What can hang from each mark
segon: tazov
pefu: bevesiv fona genet kovek tazov
genet: pefu
fona: pefu
kovek: pefu
dagit: pefu
bevesiv: pefu
manani: pefu
tazov: segon

Each row was made from one small tree. Brackets hold a mark, then the marks that hang from it, in alphabetical order. Every link used is in the known rows. Write each row's tree.
Known rows
[manani [pefu fona genet kovek tazov]]: [ 0.52 -0.35  2.59  6.21  5.26 -0.86 -1.23  5.30 -2.29 -3.34 -4.09 -4.09
  6.39  1.13 -0.43 -2.80 -2.83  4.97 -0.84 -0.60 -1.55 -2.60]
[fona [pefu bevesiv kovek]]: [ 0.91 -0.77  1.68  7.19  5.56 -2.87  0.92  1.61 -1.72 -2.35 -3.21 -0.35
  1.08 -1.66 -2.47 -2.25 -0.22  3.77  0.22  0.78 -0.84  0.40]
[segon tazov]: [-0.51 -0.79 -1.47  3.80  0.95  1.46  1.36  1.42 -2.08  2.70 -2.69 -1.16
  1.36 -2.79  0.79  0.70 -4.38  2.06  0.44  0.95 -0.99 -0.94]
[pefu bevesiv fona genet kovek tazov]: [-1.60 -2.30  1.66  7.29  6.23 -3.77 -0.98  5.45 -0.67 -5.01 -6.06 -0.92
  6.72  3.11 -0.63 -4.94 -2.23  5.68  1.76 -0.19  0.33  0.23]
[kovek [pefu fona]]: [ 0.28 -0.72  0.01  4.78  2.86 -0.68 -0.01  1.81 -2.13  1.82 -3.72 -1.41
  1.25  1.43  1.52 -1.22 -3.45  3.11  1.45  0.81 -1.24 -1.02]
[dagit [pefu genet kovek tazov]]: [-0.24 -0.54  2.93  4.63  4.47 -1.44 -0.61  1.98 -2.97 -4.93 -2.32 -0.85
  5.03 -0.39  0.52 -1.17 -3.85  5.75 -1.46 -0.67  1.42 -0.70]
[dagit [pefu fona genet tazov]]: [ 0.77 -0.27  1.04  2.96  4.94 -2.35 -1.89  2.43 -1.10 -4.59 -4.70 -2.17
  4.50  2.18  0.69 -3.45 -5.58  5.14  0.36 -0.18  2.02 -1.14]
[dagit [pefu bevesiv fona kovek tazov]]: [-1.66 -0.86  2.90  5.44  5.67 -2.38 -0.20  5.40 -1.43 -7.53 -6.98 -0.37
  4.88  1.95 -1.88 -3.01 -1.78  7.97 -0.18 -2.61  1.34 -0.27]
[bevesiv [pefu kovek]]: [ 1.62 -0.96 -0.41  4.52  4.29 -1.01  1.69  1.94 -0.37 -0.47 -1.10 -0.09
  3.74 -2.95 -1.05 -2.19 -1.90  3.20 -1.85 -0.75 -0.88 -0.01]
[fona [pefu genet kovek]]: [ 2.00 -1.23  1.28  6.18  5.70 -2.57  0.02 -0.44 -2.37 -1.18 -0.48 -2.25
  2.17 -2.11 -0.30 -1.67 -2.43  3.16  0.04  1.95 -1.12 -0.39]
[manani [pefu fona genet kovek]]: [ 0.67 -0.48  1.93  5.68  5.91 -0.61 -1.50  2.92 -0.66 -0.41 -3.06 -4.00
  4.32  0.30 -0.39 -3.00 -3.67  4.59  0.38  1.75 -1.38 -2.48]
[pefu genet tazov]: [ 1.45 -0.10  0.18  4.25  2.93 -1.36 -0.82  2.23 -2.03 -1.22 -2.51 -0.12
  4.83  0.41  1.16 -2.56 -4.88  1.42 -0.13  0.63 -0.73 -0.60]
[tazov segon]: [ 0.57  1.50 -0.78  2.33  1.65 -1.41 -0.16  0.27 -1.68  1.07 -3.09 -0.19
  1.10 -1.12 -0.18 -2.04 -3.22  1.94 -0.93  1.98 -1.56 -1.32]
[fona pefu]: [ 3.83  0.37 -0.22  4.47  3.63 -1.24  0.29 -0.61 -2.24  0.21 -1.33 -1.02
  0.64 -2.25 -1.35 -1.53 -2.91  1.75 -0.24  1.75 -2.02 -0.14]
[bevesiv [pefu fona kovek [tazov segon]]]: [-0.15 -0.96  0.75  4.02  5.66 -3.01  1.53  6.20 -2.04 -4.81 -4.66 -2.47
  5.30  0.04 -2.78 -4.94 -0.69  6.36 -2.59 -1.87 -0.54 -2.87]
[dagit pefu]: [ 1.28  1.12  0.61  1.98  2.94 -0.16 -0.28 -0.79 -1.44 -0.65 -2.78  0.11
  1.36 -1.40  0.11 -0.54 -4.97  3.57 -0.87  0.50  0.45 -0.22]
[pefu bevesiv genet tazov]: [-0.64  0.11  0.48  5.59  3.42 -2.83 -1.89  3.90 -1.51 -2.30 -4.21  0.64
  4.57  1.87 -0.27 -4.51 -4.30  1.33  1.37  0.66  0.67  0.75]
[manani [pefu bevesiv fona genet kovek]]: [-1.82 -0.84  2.25  7.10  6.33 -2.49 -2.65  4.37 -0.19 -1.53 -4.70 -2.67
  3.71  1.71 -1.18 -4.83 -3.21  4.37  1.88  1.35 -0.02 -1.61]
[pefu fona kovek [tazov segon]]: [-1.26 -0.74  1.34  4.09  4.53 -1.92  0.93  5.14 -1.94 -4.80 -6.12 -2.41
  5.08  0.85 -1.08 -2.55 -0.89  6.48 -1.61 -0.56 -2.23 -2.39]
[pefu bevesiv kovek tazov]: [-0.91 -0.23  1.91  6.32  3.58 -1.63  0.81  4.82 -1.45 -3.94 -5.29  1.14
  5.77  0.22 -1.25 -2.11 -0.81  3.95  0.05 -1.45 -0.98  0.07]
[pefu genet]: [ 1.43 -0.32 -0.57  4.16  2.90 -1.40 -1.16 -0.42 -0.69  1.32 -1.58 -0.30
  2.81 -0.78  1.31 -2.36 -5.31  0.46  1.06  2.37 -0.62  0.15]
[kovek [pefu fona [tazov segon]]]: [-1.48  0.28  0.84  4.15  2.56 -1.89 -0.22  4.33 -4.62 -0.94 -5.28 -1.90
  2.34  2.66  0.42 -2.88 -2.82  4.56 -0.82 -0.26 -1.10 -3.27]
[genet [pefu bevesiv kovek tazov]]: [-0.40  0.81  1.93  6.51  3.83 -3.24  0.49  5.02 -0.26 -6.33 -3.76  0.52
  4.53  1.67  0.35 -4.05 -1.18  3.68  0.16 -1.07 -1.87  0.68]

Which tree is each row?
[-0.60 -0.23  1.62  6.29  5.40 -4.01  0.44  6.16  1.24 -7.80 -5.88 -0.70
  5.50  3.65 -0.08 -5.40 -1.13  5.58  1.30 -1.35 -1.83  0.31] : [genet [pefu bevesiv fona kovek tazov]]
[-2.76 -1.50  0.62  6.68  4.50 -3.67 -2.36  2.54 -1.80  1.12 -3.97 -1.06
  1.42  3.98  0.93 -5.20 -4.43  2.39  3.64  2.18  1.21 -0.57] : [kovek [pefu bevesiv fona genet]]
[ 2.92 -0.20  1.95  6.21  4.35 -1.35  2.07  2.29 -3.68 -4.13 -2.62 -1.69
  4.06 -2.33 -1.69 -0.43 -0.37  4.91 -2.15 -0.92 -2.19 -0.93] : [fona [pefu kovek tazov]]
[-0.56  1.27  1.93  4.04  2.76 -1.63 -0.88  3.26 -2.28 -4.56 -5.11  1.21
  3.05  0.59 -1.68 -2.87 -3.58  3.74 -0.54 -1.19  2.18  0.07] : [dagit [pefu bevesiv tazov]]
[ 0.81 -2.75 -0.08  5.51  7.10 -3.01  0.15  2.50  0.71 -1.60 -2.18 -2.18
  4.85 -0.39 -0.53 -5.17 -2.94  4.44  0.47  0.61  0.47 -0.36] : [bevesiv [pefu fona genet kovek]]
[-1.79 -2.22  1.37  6.91  6.36 -3.44 -1.29  2.80  0.93 -2.56 -5.45 -1.05
  4.47  2.36 -0.34 -4.54 -2.68  3.96  2.62  1.60  0.34  0.72] : [pefu bevesiv fona genet kovek]
[-1.31  0.52  3.28  7.64  4.39 -1.70 -1.97  5.66 -2.75 -2.87 -3.43 -1.80
  5.26  0.61 -1.63 -3.52 -2.30  3.54 -0.43 -0.12  0.13 -1.51] : [manani [pefu bevesiv genet kovek tazov]]
[-0.02  0.35  1.10  3.89  4.83 -3.41  0.72  4.65 -0.77 -6.76 -5.01 -3.07
  4.10  2.37  0.39 -4.66 -1.02  6.36 -1.08 -0.35 -3.03 -2.33] : [genet [pefu fona kovek [tazov segon]]]
[-2.48 -1.04  1.67  7.13  4.53 -3.90 -1.99  5.18 -3.04 -1.67 -5.15 -0.99
  3.50  4.85  0.80 -5.08 -4.03  3.14  2.66  0.53  1.37 -0.79] : [kovek [pefu bevesiv fona genet tazov]]
[-1.21  0.42  1.08  2.06  4.83 -3.26 -1.99  3.15 -2.63 -4.60 -5.49 -2.90
  2.85  2.35 -0.39 -4.86 -4.79  6.11 -0.92  0.39  1.90 -2.98] : [dagit [pefu fona genet [tazov segon]]]
[-0.26 -1.38  0.52  5.25  3.60 -2.26 -1.49  1.12 -1.89  2.20 -2.80 -2.40
  1.74  2.82  2.29 -2.61 -4.99  2.37  2.24  2.09 -0.13 -0.96] : [kovek [pefu fona genet]]
[-0.63 -2.03  0.93  5.91  5.61 -1.96  0.22  3.28  0.63 -2.71 -6.45 -0.38
  4.08  1.24 -1.54 -2.95 -1.36  5.15  2.31  0.36 -1.04  0.70] : [pefu bevesiv fona kovek]
[ 1.87 -1.83  0.33  4.80  5.88 -1.99  1.93  5.58 -0.81 -4.55 -4.15 -1.43
  6.75 -0.47 -2.02 -3.45 -1.08  5.61 -1.11 -2.35 -1.06 -1.12] : [bevesiv [pefu fona kovek tazov]]
[-2.45 -1.67  2.57  5.26  7.11 -3.69 -2.19  1.94  0.34 -4.46 -5.03 -1.40
  2.99  2.40 -0.70 -4.39 -3.50  6.48  1.46  0.70  2.81  0.29] : [dagit [pefu bevesiv fona genet kovek]]
[ 1.02  0.34  1.23  6.78  4.74 -4.20 -1.53  2.99 -3.16 -3.28 -3.14 -0.50
  2.51  0.94 -1.78 -4.53 -3.02  1.95  0.53  0.87  0.66 -0.21] : [fona [pefu bevesiv genet tazov]]
[-0.12 -0.78  2.22  4.10  4.51 -1.21 -0.89 -0.45 -1.34 -2.24 -1.19 -1.08
  2.81 -1.16  1.08 -1.00 -4.20  4.76 -0.96  0.87  1.20 -0.12] : [dagit [pefu genet kovek]]
[ 0.91  3.04 -0.12  2.73  1.87 -3.05  0.16  3.24 -1.94 -3.61 -3.02 -1.19
  2.47  0.99  1.14 -4.40 -3.46  2.31 -1.58  0.27 -2.78 -1.75] : [genet [pefu [tazov segon]]]
[-2.47 -0.13  1.77  6.73  2.32 -2.98 -1.85  4.09 -4.16 -0.42 -3.15  0.40
  2.90  2.91  1.10 -3.87 -3.94  1.62  1.51  0.06  1.15 -0.09] : [kovek [pefu bevesiv genet tazov]]
[ 0.32 -1.07  1.71  5.43  3.81 -1.45 -0.02  2.52 -1.95 -3.34 -2.42 -0.87
  6.34 -0.06  0.87 -1.48 -3.19  3.82 -0.59  0.00 -0.98 -0.34] : [pefu genet kovek tazov]
[ 2.10 -1.10 -0.92  4.35  5.22 -3.13 -0.31  4.44 -0.66 -2.58 -3.17 -1.74
  5.89  1.37 -0.85 -6.16 -4.24  3.05  0.18 -0.09  0.63 -1.23] : [bevesiv [pefu fona genet tazov]]
[-1.68 -0.58  1.52  4.63  5.69 -3.59 -2.57  4.37 -1.13 -5.41 -6.18 -0.83
  4.42  3.46 -0.48 -5.71 -4.99  5.00  1.22 -0.23  3.42 -0.29] : [dagit [pefu bevesiv fona genet tazov]]
[ 2.64  0.70 -0.73  3.68  3.57 -2.27  0.48  3.85  0.23 -4.97 -4.70 -1.16
  4.42  2.71  1.41 -4.23 -3.87  3.53  1.02 -0.12 -3.14 -0.69] : [genet [pefu fona tazov]]
[-0.47  2.16  1.22  1.49  2.40 -1.19 -0.66  2.42 -4.08 -3.24 -4.23 -1.06
  2.05 -0.35 -0.93 -1.98 -3.96  5.01 -3.22 -0.82  0.80 -2.25] : [dagit [pefu [tazov segon]]]
[-0.51 -0.43  1.11  4.76  5.13 -3.42  0.13  4.53 -3.13 -3.02 -1.65 -1.78
  5.37 -0.84 -1.31 -5.55 -2.24  4.00 -2.98 -0.46  0.92 -2.26] : [bevesiv [pefu genet kovek [tazov segon]]]
[ 0.51  0.77 -0.62  4.72  4.24 -3.89 -1.09  2.56  2.14 -3.35 -4.81 -0.19
  1.81  3.36  0.31 -6.22 -3.30  2.57  2.92  1.65 -1.81  0.96] : [genet [pefu bevesiv fona]]
[ 0.33 -1.04  2.91  7.78  6.02 -4.15 -0.47  3.33 -3.22 -4.97 -3.16 -1.16
  3.98  0.32 -2.03 -4.07 -1.15  4.27 -0.08 -0.05 -0.06 -0.31] : [fona [pefu bevesiv genet kovek tazov]]
[-1.73 -1.11  2.07  7.18  4.22 -3.19 -0.68  4.52 -1.77 -4.14 -3.99  0.33
  6.01  1.39 -0.15 -3.29 -2.15  3.54  0.92 -0.04  0.27  0.51] : [pefu bevesiv genet kovek tazov]
[ 0.13 -0.63  0.62  5.01  2.38 -0.91  0.28  4.28 -3.28 -0.86 -4.73 -1.50
  3.75  2.52  1.09 -1.47 -3.23  4.22  0.66 -1.19 -1.36 -1.52] : [kovek [pefu fona tazov]]
[-1.15 -0.20  2.18  4.66  3.59 -2.66 -0.23  3.35 -3.21 -2.92 -3.27 -1.77
  5.20  0.24  0.68 -2.92 -2.44  4.33 -2.10  0.59 -0.79 -2.01] : [pefu genet kovek [tazov segon]]
[ 1.58  1.31  0.73  4.57  4.22 -3.65 -0.79  1.97 -4.81 -2.13 -2.10 -3.15
  1.77 -0.46 -1.27 -3.99 -3.11  2.57 -1.70  1.53 -0.31 -2.61] : [fona [pefu genet [tazov segon]]]
[-0.05 -1.10  2.19  7.56  5.99 -4.34 -0.61  1.01 -1.91 -2.39 -1.99 -1.48
  1.38 -0.81 -1.45 -3.99 -1.52  3.08  1.09  1.90  0.37  0.57] : [fona [pefu bevesiv genet kovek]]
[ 1.91 -0.86  0.53  4.93  4.14 -1.64  2.20  4.25 -2.11 -3.14 -2.28 -0.15
  5.96 -2.44 -1.81 -2.47 -1.38  3.84 -2.58 -2.30 -0.82 -0.54] : [bevesiv [pefu kovek tazov]]
